Every row comes from one small tree of marks. The marks that hang from a mark follow it in brackets, in alphabetical order. Every link used is in the known rows. Which tree was each row made from?
In the rows, zero is written as 128.
Known rows:
A[D H[L R[T]] K N]: [115 154 118 122 132 128 126 111 166 129 155 187 127  85 120 103 141 100
  99 122 168 131 188 164 121 175 117 128 133 112 143 161 112 126 139 169
 137 116 117 131 126 130 130  90]
A[D N]: [161 128 115 140 134 136 129 144  96 148 110  95 166 139 145 119 128 107
 127 123 106 108 134 122 125 132 130 125 126 121 144 113 134 133 116 125
 122 136 136 137 115 122 129 120]
R[T[A[N]]]: [145 136 119 124 151 154 122 142 107 165 115  79 162 170 134 108  73 110
 144 138 114 144 146 111 132 134 121 114 130 120 133  57 140 128 127 132
 122 137 146 125  97 128 149 133]
T[A[H]]: [140 139 144 141 145 137 121 151  92 158 105 101 166 164 123 134  97 129
 133 126 101 165 126 107 132 126 145 144 119 135 123 101 129 124 122 147
 128 136 140 121 113 121 124 130]
M[B]: [146 100 120 149 119 142 131 154 100 137 100  64 145 154 132 151 125 134
 154 143 119 101  79  70 141 157 149 139 123 139 113  93 140 111 116 102
 125 153 145 131 111 101 119 139]
A[D H N]: [156 133 122 141 128 134 132 135 100 149 118 131 181 129 136 123 133 104
 102 118 116 127 142 141 129 152 133 132 123 114 147 136 122 131 120 158
 132 132 134 136 119 114 125  98]
A[N]: [156 116 127 147 133 139 123 147  91 142 113  57 168 139 141 124 130 126
 138 135 117 105 107  91 141 125 134 132 130 136 134  78 134 130 111 122
 115 144 146 134 104 130 131 135]
M[S]: [148  95 120 140 122 152 143 149  95 126 110  58 149 163 132 139 132 137
 150 127 110 137 100  71 122 155 143 146 116 145 123 104 130 130 108 113
 117 141 144 123 110  92 112 130]
A[D[F] H]: [149 111 127 139 118 120 159 145 117 147 104  93 181 158 143 116 120  93
 134 100 113 112 124 107 149 164 128 151 114 122 128 137 134 134 121 139
 126 146 136 126 127 129 125 119]
M[B[G] S[H[R]]]: [123 105 127 152 118 148 140 153 139  80 135 137 102 128 130 196 126 146
 170 170 130 122  72  78 137 125 137 133 126 150 112 114 109 112  90  76
 135 151 139 118 163  69 121 120]
T[A[D H K N]]: [162 174 118 132 158 136 112 137  99 148 127 216 169 135 131 119 113  87
  83 108 130 158 166 194 112 162 131 116 123 132 151 154 133 125 133 178
 140 123 131 126 127 100 128  80]
A[D[F] H[L] K N[E Y]]: [149 125 145 137 116 103 125  84 116 117 134 158 156 133 154 113 144  94
 101  96 150 180 120 162 131 245 116  77 122 115 146 162 154 154 150 161
 109 145 113 116 144 110 115 103]
D[F[Z]]: [157  98 129 135 106 115 154 164 100 144 103  23 159 116 148 144 110 115
 162 132  98  98  70  51 169 167 130 148 112 137 103  67 158 129 127  83
 117 161 150 123 114 137 129 165]
T[A[D]]: [151 146 121 133 149 137 121 156  96 169  92 101 153 170 134 126  85 116
 145 118  86 133 137 122 115 112 136 132 124 120 132 114 139 130 117 118
 128 133 138 127 116 120 133 132]
S[H[A[D] L]]: [117 135 144 133 137 119 119 129 124 132 114 116 137 111 128 147 136 121
 144 168  91 111 126 147 130  73 133 136 125 138 118 111 111 131 109 163
 146 124 106 142 126 131 129 132]
Q[A[D]]: [153 122 125 132 119 137 131 150  96 187 107  87 146 173 132  48 120 136
 160 133  99 109 123 116 114 109 131 153 120 106 133 121 140 141 105 109
 120 144 139 139 117 150 127 116]
S[H[A[D N[E]] L R[T]]]: [101 129 141 128 121 126 131  96 172 123 151 135 107  94 140 108 118 137
 164 179 132 141 149 157 133 113 108 115 135  93 125 127 112 152 141 162
 130 127 102 135 147 131 131 137]
Q[A[K]]: [151 123 131 136 121 144 114 154  93 161 127 112 143 162 127  42 145 141
 148 132 134 111 115 115 121 117 135 154 120 139 128 118 144 138 108 118
 116 156 148 132 115 155 118 113]
E[N[Y]]: [144 119 132 145 112 141 111 124  82 129 140  22 152 169 132 103 126 164
 158 124  97 122  88  53 135 153 138 132 123 136 111 106 161 128 114  76
  89 147 145 110  85 144 119 159]
Y[N]: [146 101 119 152 127 138 111 150  95 144 113  39 157 128 124 107 120 142
 148 121  90  86 110  64 115 109 138 126 127 137 113  79 158 120 109  95
 108 147 145 129 111 138 122 151]
A[D]: [149 122 116 135 117 138 130 151  97 147  97  70 164 150 135 119 123 124
 147 117 103 107 132  97 120 117 139 153 122 119 127 118 135 129 115 110
 123 138 138 133 117 134 123 129]
H[A L]: [117 117 144 135 132 119 122 133 119 124 107  41 128 139 134 153 137 143
 143 154 100 101 101 108 135 118 142 148 126 139 116  87 121 124 115 158
 120 130 114 132 102 148 121 151]
A[D[F] H[L R] K N]: [134 146 123 144 148 100 141 119 158 129 146 177 124  94 141 124 152  86
  97 109 158 100 141 165 152 194 121 124 126 136 147 182 120 129 130 162
 131 128 123 129 140 127 119  98]
Z[D[F]]: [139  95 123 139 132 125 158 158  97 137 111  24 187 150 141 181 107  98
 178 131 119  99  81  57 141 157 138 137 107 154 123  77 152 145 113  99
 127 148 146 131 107 139 119 169]
R[H[A[D K N] L S] T]: [106 154 112  72 137 127 124 101 171  95 150 186 119 110 123 151 147 111
  66 126 139 122 155 204 117 115 115 103 150 117 136 135 121 110 148 161
 146  85 104 135 117 141 154 135]
N[E Y]: [144  90 149 143  86 134 114 118  78 122  91  21 152 169 143 103 125 164
 181 120 122 172  92  56 116 144 135 122 124 108 113  96 157 152 132  86
  86 160 138 116 122 134 108 155]
A[H[L R] K N]: [125 147 135 150 144 114 113 122 140 120 152 158 116  85 125 127 164 128
 102 135 160 127 137 138 140 161 134 131 133 150 137 157 113 123 127 157
 128 128 129 129 125 130 113 104]
R[H[A[D K] L]]: [116 162 132 103 138 113 116 121 153 104 125 140 153 128 130 147 159 111
 108 130 129 114 140 172 120 125 131 137 142 133 120 142 127 110 125 157
 137 111 106 136 108 146 126 139]
R[T]: [131  98 122 124 107 157 136 147 114 136 108  26 168 159 128 103 111 134
 170 133 124 124 133  60 128 122 132 152 124 121 116  71 138 131 123 106
 115 149 147 128 100 147 137 144]
H[R[T[A[K N[E Y]]]] S]: [126 127 130 115 117 144 109 100 126 111 147 163  73 150 124  96  97 163
 129 110 166 195 135 134 104 129 112  86 137 106 135 122 153 141 168  90
 102 126 136 111 147 127 133 144]

Which tree is each row?
[ 87 131 111  95 122 124 134 116 179 101 143 166  54 112 109 126 148 148
 106 132 143 101 157 170 104 102 123 149 135 121 127 157 114 120 148 141
 142 100 105 130 145 149 132 129] => H[A[D K] L R[T] S]
[133 129 120 136 108 132 128 111 131 107 149 219 109 103 130 119 160 148
  85  97 170 153 142 170 111 136 133 129 131 106 149 202 124 142 160 136
 123 114 129 121 180 110 116 105] => A[D H[R S] K N[E]]
[108 124 150 152 140 100 106 105 128 107 132 108  87  86 127 137 142 147
 151 170 117 116 121 124 144  74 114  92 135 151 117 107 113 133 104 134
 121 125 111 142 115 135 114 141] => S[H[A[N[Y]] L R]]
[116 148 101 101 131 146 127 140 152 134 137 187  84 150 106 106  97 131
 123 102 138 131 171 149 100  82 126 140 131 121 131 153 130 120 150  93
 140 111 137 125 149 135 146 124] => H[R[T[A[D K]]] S]
[111 148 122  80 150 123 147 122 170 151 119 107 132 177 124 160  76  97
 136 111 102 141 131 132 139 116 119 112 139 115 126 105 138 110 140  92
 137 102 124 118 110 143 172 173] => R[H[L S] T[A[D[F]]]]
[ 98 125 119 107 116 117 154 116 185 115 148 180  92 123 111 127 140 113
 104  95 158 111 148 145 131 153 124 140 126 125 133 182 117 125 151 130
 140 114 122 122 152 138 140 117] => A[D[F] H[L R[T] S] K]
[126 109 141 135  94 142 119  95 136  98 147 140 139 120 134  68 136 148
 136 111 191 199 151 115 112 189 111 109 133  95 127 150 143 150 157 127
  95 151 132 117 135 124 112 114] => A[H[R[T]] K N[E Y]]
[114 149 134 102 143 114 113 110 144  92 148 158 114 110 127 177 169 137
  74 135 140 113 109 179 133  97 129 111 150 149 129 125 119 105 134 145
 140  91 112 134 115 143 136 149] => R[H[A[K N] L S]]
[114 103 127 137 113 123 138 140 124 124 121 110 104 122 109 138 145 168
 123 110 130 116 117  86 130  78 147 168 128 133 121 144 110 123 129 100
 130 122 143 125 140 139 120 142] => A[H[R S]]
[ 97  94 126 125 113 157 156 138 171  64 153 140  92 135 128 188 107 145
 163 188 134 125 104 108 129 129 116 132 127 128 106  99 104 116 100 117
 142 143 122 120 157  79 127 122] => M[B[G] S[H[A R[T]]]]
[138 178 125 117 169 122 104 116 115 148 139 246 116 116 115 163 125 109
  48 106 125 151 153 212 108 142 139 100 128 144 158 166 118 117 142 180
 150  92 112 125 143 101 139  92] => T[A[D H[L S] K N]]
[136 130 141 147 141 121 117 123 108 148 125  95 161 117 132 150 143 121
 108 143 115 131 122 115 142 159 141 126 129 140 139 106 116 128 117 172
 123 129 126 130 103 128 124 118] => A[H[L] N]
[106 127 135 104 120 140 127 126 155 134 114  27 174 144 123 139 121 127
 169 148 126 140 131  70 139 126 129 145 143 120 106  75 131 113 122 103
 120 131 132 126  79 162 146 171] => R[H[L] T]
[151 120 130 120  95 131 114  94  89 102 127 205 133 131 131 121 157 136
  76  81 153 190 134 169  92 159 127  88 126 105 150 183 144 146 157 142
 109 121 125 118 160 101 116  97] => A[D H[S] K N[E Y]]
[139 158 113 123 143 118 108 112 113 124 140 251  85 127 115 123 123 130
  70  83 141 170 164 190  98 115 120  90 132 131 153 189 129 125 142 122
 135 103 126 124 146 104 124  95] => T[A[D H[R S] K N[Y]]]
[ 99 134 135 127 152 150 131 133 170 108 153 162  76 136 118 216  72 128
 171 191 127 167 101 100 126 150 125 104 129 140 114  98 110 108 104 106
 145 135 121 110 147  68 141 124] => M[B[G] S[H[L R[T[A]]]]]
[109 176 118  72 149 138 112 122 160 131 132 179 127 152 106 149 105 111
 107 113 129 164 161 165 106 108 128 108 143 123 129 135 137 104 146 109
 147  90 120 122 115 139 164 147] => R[H[L S] T[A[D K]]]
[112  85 139 124  87 137 136  90 129 111 142 121 101 132 122  99 124 175
 131 114 161 192 128  96 113 134 118 103 135  89 130 130 131 150 161 105
  97 131 133 115 141 130 124 143] => A[H[R[T] S] N[E Y]]
[101  97 123 121 102 144 148 133 148 124 129 107 110 130 102 116 128 166
 135 120 139 130 145  80 128  87 136 165 129 114 117 130 111 125 139 105
 129 125 142 123 128 145 131 143] => A[H[R[T] S]]
[104 143 145 135 151 110 121 128 137 147 124 136  71 130 103 169 117 161
 119 127 114 146 125 117 127  92 149 142 130 140 127 140 108 114 130 125
 135 101 126 122 131 138 130 145] => T[A[H[L R S]]]
[138 128 125 139 121 116 155 142 146 168 142 170 127 146 129  35 137 113
 137 104 145  99 134 151 139 151 115 163 116 118 134 191 131 144 121 124
 130 150 139 131 148 148 116  92] => Q[A[D[F] H[R] K]]
[122 132 146 146 149 119 112 124 114 124 125 103 138  96 135 153 143 123
 130 177 103 104 108 141 151  82 128 113 131 151 123  80 108 131 104 179
 140 124 113 144 114 127 129 141] => S[H[A[N] L]]
[129 138 119 141 118 128 128 143 133 121 128 168 142 110 121  99 154 127
 116 103 157 127 161 135 116 132 136 161 125 126 127 185 120 124 126 132
 133 132 135 128 143 131 108  92] => A[D H[R] K]
[118 141 139 126 125  87 140 137 165 110 142 166 100  46 136 144 143 102
 140 151 122  91 112 156 163 131 110 141 118 145 101 147 128 127 133 124
 153 134 112 134 152 133 121 137] => S[H[A[D[F[Z]] K] L R]]
[123 180 119 125 168 109 108 114 143 140 149 252  72  97 111 153 129 120
  64 111 141 146 165 204 112 125 135 112 132 130 154 193 109 116 141 157
 149  90 115 127 151 112 130 101] => T[A[D H[L R S] K N]]
[ 92 122 136 125 128 109 159 122 189 123 133 105 107 111 132 116 110 111
 173 160 114  88 130 127 154 102 103 140 124 126 110 123 114 134 122 129
 141 129 110 137 135 150 138 148] => S[H[A[D[F]] L R[T]]]
[110 149 136 148 149 112 105 122 149  99 152 165  98  63 127 133 166 128
 128 168 150 102 130 163 151  76 123 126 136 163 120 136 102 126 115 162
 144 125 113 144 134 132 116 123] => S[H[A[K N] L R]]
[109 109 139 118 129 119 126 127 119 113 114  72  85 137 119 170 145 158
 116 137  99  92  96 121 129  79 146 150 129 144 122 102 117 122 125 134
 130 111 114 133 120 148 126 160] => H[A L S]
[142 142 122 130 125 103 148 144 147 110 151 192 120  38 148 128 131  88
 125 140 130  83 117 175 169 126  99 126 120 140 112 147 135 133 132 126
 149 137 126 141 160 119 126 123] => S[H[A[D[F[Z]] K N] R]]
[130 123 136 108 115 110 106  80 109  86 136 180  81 121 138 138 159 147
  78 111 136 161 121 197  95 153 123  76 132 111 146 164 143 141 157 155
 112 107  94 125 154 119 115 125] => H[A[D K N[E Y]] L S]
[107 110 132 141 112 150 132 146 145 129 127  73 143 115 115  89 116 143
 199 154 137 120 139  60 141  54 123 150 127 128 103  91 117 134 114  88
 131 149 147 134 122 145 137 148] => S[H[R[T]]]
[159 128 119 122 129 127 147 130 113 167 148 226 131 157 133  71 144 109
  73  97 140 109 127 194 135 146 116 120 117 124 159 172 133 141 131 154
 140 126 135 134 153 128 136  79] => Q[A[D[F] H[S] K N]]
